What can hang from each mark
Z620: Z527
Z376: Z410
Z767: Z375 Z419
Z71: Z375 Z527
Z410: Z285 Z376 Z699 Z800
Z800: Z410
Z917: Z375 Z419
Z285: Z410 Z419
Z375: Z767 Z917
Z419: Z285 Z699 Z767 Z917
Z527: Z71 Z620 Z699
Z570: Z800
Z699: Z410 Z419

In the rows, zero is written as 128.
Known rows, with every way that one mark hangs from another
{Z419 Z699 Z767}: [153 155 113  69 148 126 127 100 135 109  96 100 137 127 197 149  94 125
 125 135 113 147 134 128 128 120 134 151 118 134 151 117 144]
{Z527 {Z71 Z375} Z620 {Z699 {Z419 Z285}}}: [ 98 141 110 107 103 207  77 111 179 135 104 183 126 140 164 138  58 105
 152 120 122 161  55 106 164 111 150 111 149 139  81 138 100]
{Z285 {Z410 Z699 Z800} {Z419 Z767}}: [141 144  95 101  70 114 113 156 133 115  95 159 141 145 179 132 118 104
 148 139 157 142 129 171 134 128 149 112 131 109  82 140 103]
{Z71 Z375 Z527}: [115 146 111 125 172 136 124 118 126 141 118 164 132 145 136 149  91 139
 136  90 136 136  82 131 113 124 130 142 143 134 111 136 102]
{Z419 Z767 Z917}: [138 163  89  85 151 123 131  95 140 122 106 145 150 132 184 155  82 129
 111 140 119 153 149 138 139 124 146 117 125 123 153 111 136]
{Z410 Z285 Z376 {Z699 {Z419 Z767 Z917}} Z800}: [169 191  70  60  69 129  84 115 167 113  91 130 148  78 163 114 120 117
 161 106 118  99 165 126 183 190  94 115 138 101 115 175  98]
{Z570 {Z800 Z410}}: [138 137 143 129  97 176 117 136 145 146 101 135 113 129 120 157 148 135
 124 144 130 133  96 150 108 130 140 143 118  98 131 166 140]
{Z375 Z767 {Z917 Z419}}: [152 149 112 106 140  88 132  99 147 132 142 157 175 120 130 104  71 146
 119 125 112 134 131 114 119 164 209 106 118  94  84 104 130]
{Z71 {Z375 Z767 {Z917 {Z419 Z699}}}}: [132 147 113  87 154 120 123  77 153 118 131 153 168 130 156 122  61 143
 138 105 105 138 110 103 101 147 184 128 121 105  82 109 110]
{Z767 Z375 {Z419 Z285 Z917}}: [ 84 131  84 103 152  96 118 108 170 135 114 175 169 146 171 157 106 138
 101 153  99 129 147 133 159  81 203 157 123 130 150 111 125]
{Z71 {Z375 Z767} {Z527 Z620 Z699}}: [118 163 135 111 139 152 113 112 158 123 107 213 135 146 150 135  40 142
 152 116 148 149  54 129 132 133 144 123 135 134  69 136 119]
{Z800 Z410}: [136 144 130 136 124 154 114 130 145 128 111 139 118 136 132 143 141 133
 111 113 143 144 108 132 119 117 124 142 124 121 123 156 138]
{Z800 {Z410 {Z285 Z419} Z376 Z699}}: [137 150 108  95  80 172  98 134 153 100  92 145 128 114 148 124 154 115
 148 109 138  94 131 150 135 143  74 146 137 118 100 187 106]
{Z375 Z767 {Z917 {Z419 {Z699 {Z410 Z285 Z800}}}}}: [159 165 130  93 101  89 110  89 163 120 116 149 184 112 160  97  70 139
 138 108 104 132 136  96 123 175 191 113 120 100  72 109 110]
{Z800 {Z410 {Z285 {Z419 Z767 Z917}} Z376 Z699}}: [141 167  89  73  92 169  99 117 159  97  80 154 140 117 176 138 130 115
 140 115 133 108 142 155 142 142  84 140 135 116 112 179 110]
{Z410 Z376 Z699 Z800}: [152 153 111  91  49 114 106 151 157 103 120 135 126 108 132 122 142 123
 167 123 137 100 137 117 161 176 106 136 134 110 106 185 103]
{Z285 Z410}: [120 128 135 132 117 117 118 132 129 112 119 157 126 148 147 124 135 118
 145 134 128 127 110 139 107 103 145 126 135 133  92 109 126]
{Z71 {Z375 Z767} Z527}: [129 161 116 116 178 131 120 110 127 136 118 175 149 134 137 138  65 151
 138  98 135 140  93 135 113 142 157 132 138 123  99 130 123]
{Z285 {Z410 Z376 Z699} Z419}: [121 130 105 100  79 131 110 151 135  96 109 163 131 145 164 114 138 100
 177 155 137  99 112 169 118 117 122 127 150 133  70 137 104]
{Z375 {Z767 {Z419 {Z285 {Z410 Z800}} Z699}} Z917}: [125 169 113  95 131  80  98 102 150 121 104 160 179 124 176 132  73 151
 130 132 111 145 136 109 119 134 224 135 121  88  75  98 147]
{Z527 Z71 Z620}: [115 107 130 118 100 147 103 130 163 115 116 175 131 144 139 129  96 110
 158 126 145 147  99 111 152 125 132 107 141 131 105 141 126]
{Z285 {Z410 Z376 Z699 Z800} {Z419 Z767 Z917}}: [137 165  69  71  70 112 105 138 151  94  87 180 150 143 203 138 102 102
 166 150 141 125 137 170 139 129 136 111 146 115  84 140  99]
{Z570 {Z800 {Z410 Z285}}}: [137 139 143 122  91 182 110 128 144 139  92 138 120 116 122 147 155 131
 129 127 121 117 113 149 111 139 117 140 118  96 127 168 128]
{Z917 {Z375 Z767} {Z419 Z699}}: [163 139 113  79 129  84 137 105 152 111 126 130 165 145 162 105  84 126
 111 131  82 115 117 134 130 115 216 132 101 128 128 107  75]
{Z800 {Z410 {Z285 Z419}}}: [126 138 118 129 114 168 107 128 136 123  93 145 132 125 140 131 146 121
 118  98 141 123 132 151 121 120  90 132 130 118 110 158 114]
{Z570 Z800}: [133 125 141 123 100 155 128 134 132 146 115 126 121 122 117 144 138 132
 138 156 118 120 112 148 115 139 143 131 121 105 135 143 132]
{Z620 {Z527 Z699}}: [125 128 118 112 126 138 147 137 133 110 122 161 118 135 151 108 102 132
 108 152 122 121  84 129 123 140 110 128 138 139 121 138 136]
{Z419 Z285 {Z699 {Z410 Z800}} Z767 {Z917 Z375}}: [136 198  96  70 108 127  87  93 153 121  67 118 171 149 252 159  71 114
 105 128  90 172 144 118 149 109 197 135 120 143 158 102  70]
{Z917 {Z375 Z767}}: [145 138 126 106 122 106 126 123 135 130 133 141 157 134 137 103 106 137
 122 141 121 128 143 138 139 134 194 110 112 121 129 115 100]
{Z285 {Z410 Z376 Z699} {Z419 {Z767 Z375} Z917}}: [123 147  70  56  99 115 112 121 160  94  96 189 157 155 213 132 106 104
 162 175 133 122 136 179 140 109 153 122 145 137  94 124 111]
{Z410 {Z285 {Z419 Z699 Z767}}}: [132 138 103  81 128 144 120 107 122 109  84 115 150 114 182 125 112 110
 136 114 115 115 161 151 131 127  90 130 128 128 125 123 109]
{Z410 Z699}: [135 133 131 109  99 127 123 134 132 119 131 120 123 126 130 127 138 125
 131 136 137 124 120 133 141 146 125 135 122 121 118 154 120]
{Z376 {Z410 Z285 Z699 Z800}}: [126 158 129 100  41 138 103 130 134 102 116 162 139 100 127 121 137 107
 143  90 142 121 146 115 161 159 115 122 110 123 132 167  99]

Rows
[166 176 127  64  78 138 101 104 167  94  76 120 154 109 214 126 101 115
 170 115 105 123 155 104 146 153 111 148 136 141 130 132 112]	{Z419 {Z699 {Z410 Z285 Z376 Z800}} Z767}
[143 155  86  72  88 115 106 136 144  89  75 151 144 141 213 133 104 102
 175 140 127 124 131 158 121 110 128 133 145 129  89 124 112]	{Z285 {Z410 Z376 Z800} {Z419 Z699 Z767}}
[140 146 129  94 143 100 128 107 150 110 116 145 159 118 154 130  83 148
 134 149 110 122 135 127 131 124 180 148 118 112 121 116 166]	{Z375 {Z767 {Z419 Z699}}}
[144 156 121  94  84 165  97 126 160  96  98 143 124 110 142 126 159 123
 147 102 130  95 129 130 139 150  79 154 131 117 108 187 116]	{Z800 {Z410 Z285 Z376 Z699}}
[138 168  71 108 159 131  89 111 145 162 107 130 155 127 178 125 104 125
 112 134 120 164 129 137 143 118 214 120 131 123 115  96 133]	{Z699 {Z419 {Z285 Z410} {Z767 {Z375 Z917}}}}
[122 132 126 108  86 173  95 123 182 136 113 178 119 134 148 122  75 107
 152 147 137 155  63 114 173 120 140 100 147 140  87 139 125]	{Z527 Z71 Z620 {Z699 Z419}}
[107 131 102 110 120 140 117 110 122 119  99 145 150 119 152 121 119 113
 130 116 119 110 158 154 130 127  86 107 137 125 115 124  97]	{Z410 {Z285 {Z419 Z917}}}
[113 137 147 116  65 208  82 111 208 138 113 202 131 144 166 120  58 102
 181 135 136 165  46  94 164 125 150 105 160 156  70 134  97]	{Z527 {Z71 Z375} Z620 {Z699 Z410 Z419}}
[133 160 111 101 169 110 112  90 161 127 113 195 161 150 157 128  29 145
 147  92 135 153  59 112 108 144 180 124 129 115  61 119 110]	{Z71 {Z375 Z767 {Z917 {Z419 Z699}}} {Z527 Z620}}
[119 151  81  69 109  93 108 113 151 106  74 170 158 163 230 147  91 110
 136 154 134 159 133 167 128  89 159 119 132 131  99 109 110]	{Z285 {Z410 Z800} {Z419 Z699 {Z767 Z375} Z917}}
[138 151 158 108  74 131  99 112 151 110  92 114 140 120 174 119 124 117
 154 109 114 127 131 101 132 140 105 141 132 142 112 132 101]	{Z419 {Z699 {Z410 Z285 Z800}}}
[143 180 122  62 122 138 108  70 158 101  74 127 161 128 234 145  78 116
 135 133  97 148 146 118 134 126 123 136 133 149 143 102 120]	{Z419 {Z699 {Z410 Z285}} Z767 Z917}
[157 175  96  90 112 157  94 108 160 133  93 131 139 118 163 131 134 123
 104 108 133 137 128 145 152 137 132 128 116 110 129 166 102]	{Z800 {Z410 Z285 {Z699 {Z419 Z767 {Z917 Z375}}}}}
[114 129 114  88 138 142 107  92 150 128 130 173 166 129 147 132  69 137
 152 110 123 151 121 101 123 153 177 110 147 107  88 124 120]	{Z527 {Z71 {Z375 Z767 Z917}}}
[111 140 121 133 156 144 112 124 145 133 112 186 126 153 137 143  80 132
 152  93 154 145  63 126 121 122 122 132 139 136  95 141 106]	{Z71 Z375 {Z527 Z620}}
[110 130  99 104 136  88 138 112 162 131 126 166 159 146 155 145 105 134
 115 152 106 119 136 134 145  91 186 136 122 121 148 111 104]	{Z767 {Z419 {Z917 Z375}}}
[129 183 109 149 123 167  78 111 148 164 108 122 147 123 165 124  99 115
 120 134 109 160 111 121 142 125 174 114 149 146 127 103 112]	{Z699 Z410 {Z419 Z285 Z917}}
[152 148  97  80 146  94 136  91 149 127 121 124 160 134 174 132  83 130
 116 120 103 142 122 109 117 136 181 132 118 112 112 103 115]	{Z375 {Z917 {Z419 Z699 Z767}}}
[154 154 113 114 118 160 133 132 154 133 115 156 129 125 170  97  84 126
 115 158 123 142  79 125 137 151 140 120 147 148 125 127 140]	{Z620 {Z527 {Z699 Z410 {Z419 Z767}}}}
[112 174  98  95 194 109 108  90 139 141 105 175 173 136 169 154  43 160
 130  99 117 147  92 116 106 131 200 152 137 108  86 112 125]	{Z71 {Z375 {Z767 {Z419 Z285 Z699}} Z917} Z527}
[117 173  81 134 155 142  84 111 127 148 104 129 135 130 162 135 109 116
 111 130 107 150 107 143 127 101 171 112 141 128 114 100 123]	{Z699 {Z419 {Z285 Z410} Z917}}
[156 201  76  99 116 164  80 106 170 151  97 129 166 122 204 120  83 110
 137 143  94 144 135 126 162 131 200 116 149 150 148 101  88]	{Z699 {Z410 Z376} {Z419 Z285 Z767 {Z917 Z375}}}
[ 93 149 102  77 125 107 100  94 193 113  95 167 172 148 214 153  98 129
 134 163  81 121 134 115 155  81 193 179 136 156 144 108 119]	{Z767 Z375 {Z419 Z285 {Z699 {Z410 Z376}} Z917}}
[116 142 125  92 115  94 125  98 177 121 108 152 163 152 194 144  97 128
 130 159  95 128 120 120 138  84 187 153 128 143 144 103 100]	{Z767 {Z419 {Z699 Z410} {Z917 Z375}}}
[121 156 137 131  37 187  65 138 195 146  96 184 132 135 167 122  70  99
 157 132 135 170  65  96 185 131 164 100 154 145  77 141  98]	{Z527 Z71 Z620 {Z699 {Z410 Z800} {Z419 Z285}}}
[137 160 101  97 100 124  95 124 152 106 116 153 126 131 160 116 132 111
 167 151 121 111 101 143 129 126 139 125 148 131  85 132 123]	{Z285 {Z410 Z376 {Z699 {Z419 Z917}}}}
[146 178 120  69 128 132 114  78 159 108  85 127 155 140 233 153  70 120
 130 149 106 164 130 119 130 118 146 138 133 151 147 100 131]	{Z419 {Z699 Z410} Z767 Z917}
[125 174 110 127 124 147  90 140 152 136  91 185 115 144 159 130  82 118
 149 131 136 135  45 142 145 107 140 127 151 151  76 129 119]	{Z71 {Z527 Z620 {Z699 {Z419 {Z285 {Z410 Z376}}}}}}
[140 176  73  82 108 141  86 121 149 128 115 116 138 114 160 120 122 115
 138 142 105 109 123 138 162 143 154 129 138 129 129 149  90]	{Z410 Z376 {Z699 {Z419 Z285 {Z917 Z375}}}}
[155 157 124  99  72 191  93 130 160 136  92 127 116  99 123 135 160 126
 151 136 119  99 105 152 129 159 112 146 127  95 118 190 126]	{Z570 {Z800 {Z410 Z285 Z376 {Z699 Z419}}}}
[132 179 105  98  57 141  90 116 140 119 113 158 142  94 133 120 124 106
 135  97 138 132 138 120 168 157 126 108 117 121 134 161 104]	{Z376 {Z410 Z285 {Z699 {Z419 Z917}} Z800}}
[157 134 121  87  91 103 130 115 174 111 122 128 155 154 177 105 109 108
 141 131  77 101 105 117 133 108 190 146 122 156 132 111  45]	{Z917 Z375 {Z419 {Z699 {Z410 Z376}}}}
[138 178  97  99 101 166  99 123 127 129 120 134 137 108 148 135 108 106
 120 121 133 152 121 131 157 135 175 131 113 136 157 139 131]	{Z376 {Z410 {Z699 {Z419 Z285 Z767}}}}
[113 178  98  74 153 116  94  84 125 111  86 116 162 144 210 146  76 128
  96 138  82 148 133 134 128  99 188 133 114 134 143  99  94]	{Z419 Z285 Z699 {Z917 {Z375 Z767}}}
[ 96 148  82 101 130  99 110 118 158 113 105 180 163 153 185 150 107 121
 128 146  85 107 132 139 137  71 204 147 133 128 129  99  92]	{Z767 {Z419 {Z285 {Z410 Z376}} {Z917 Z375}}}
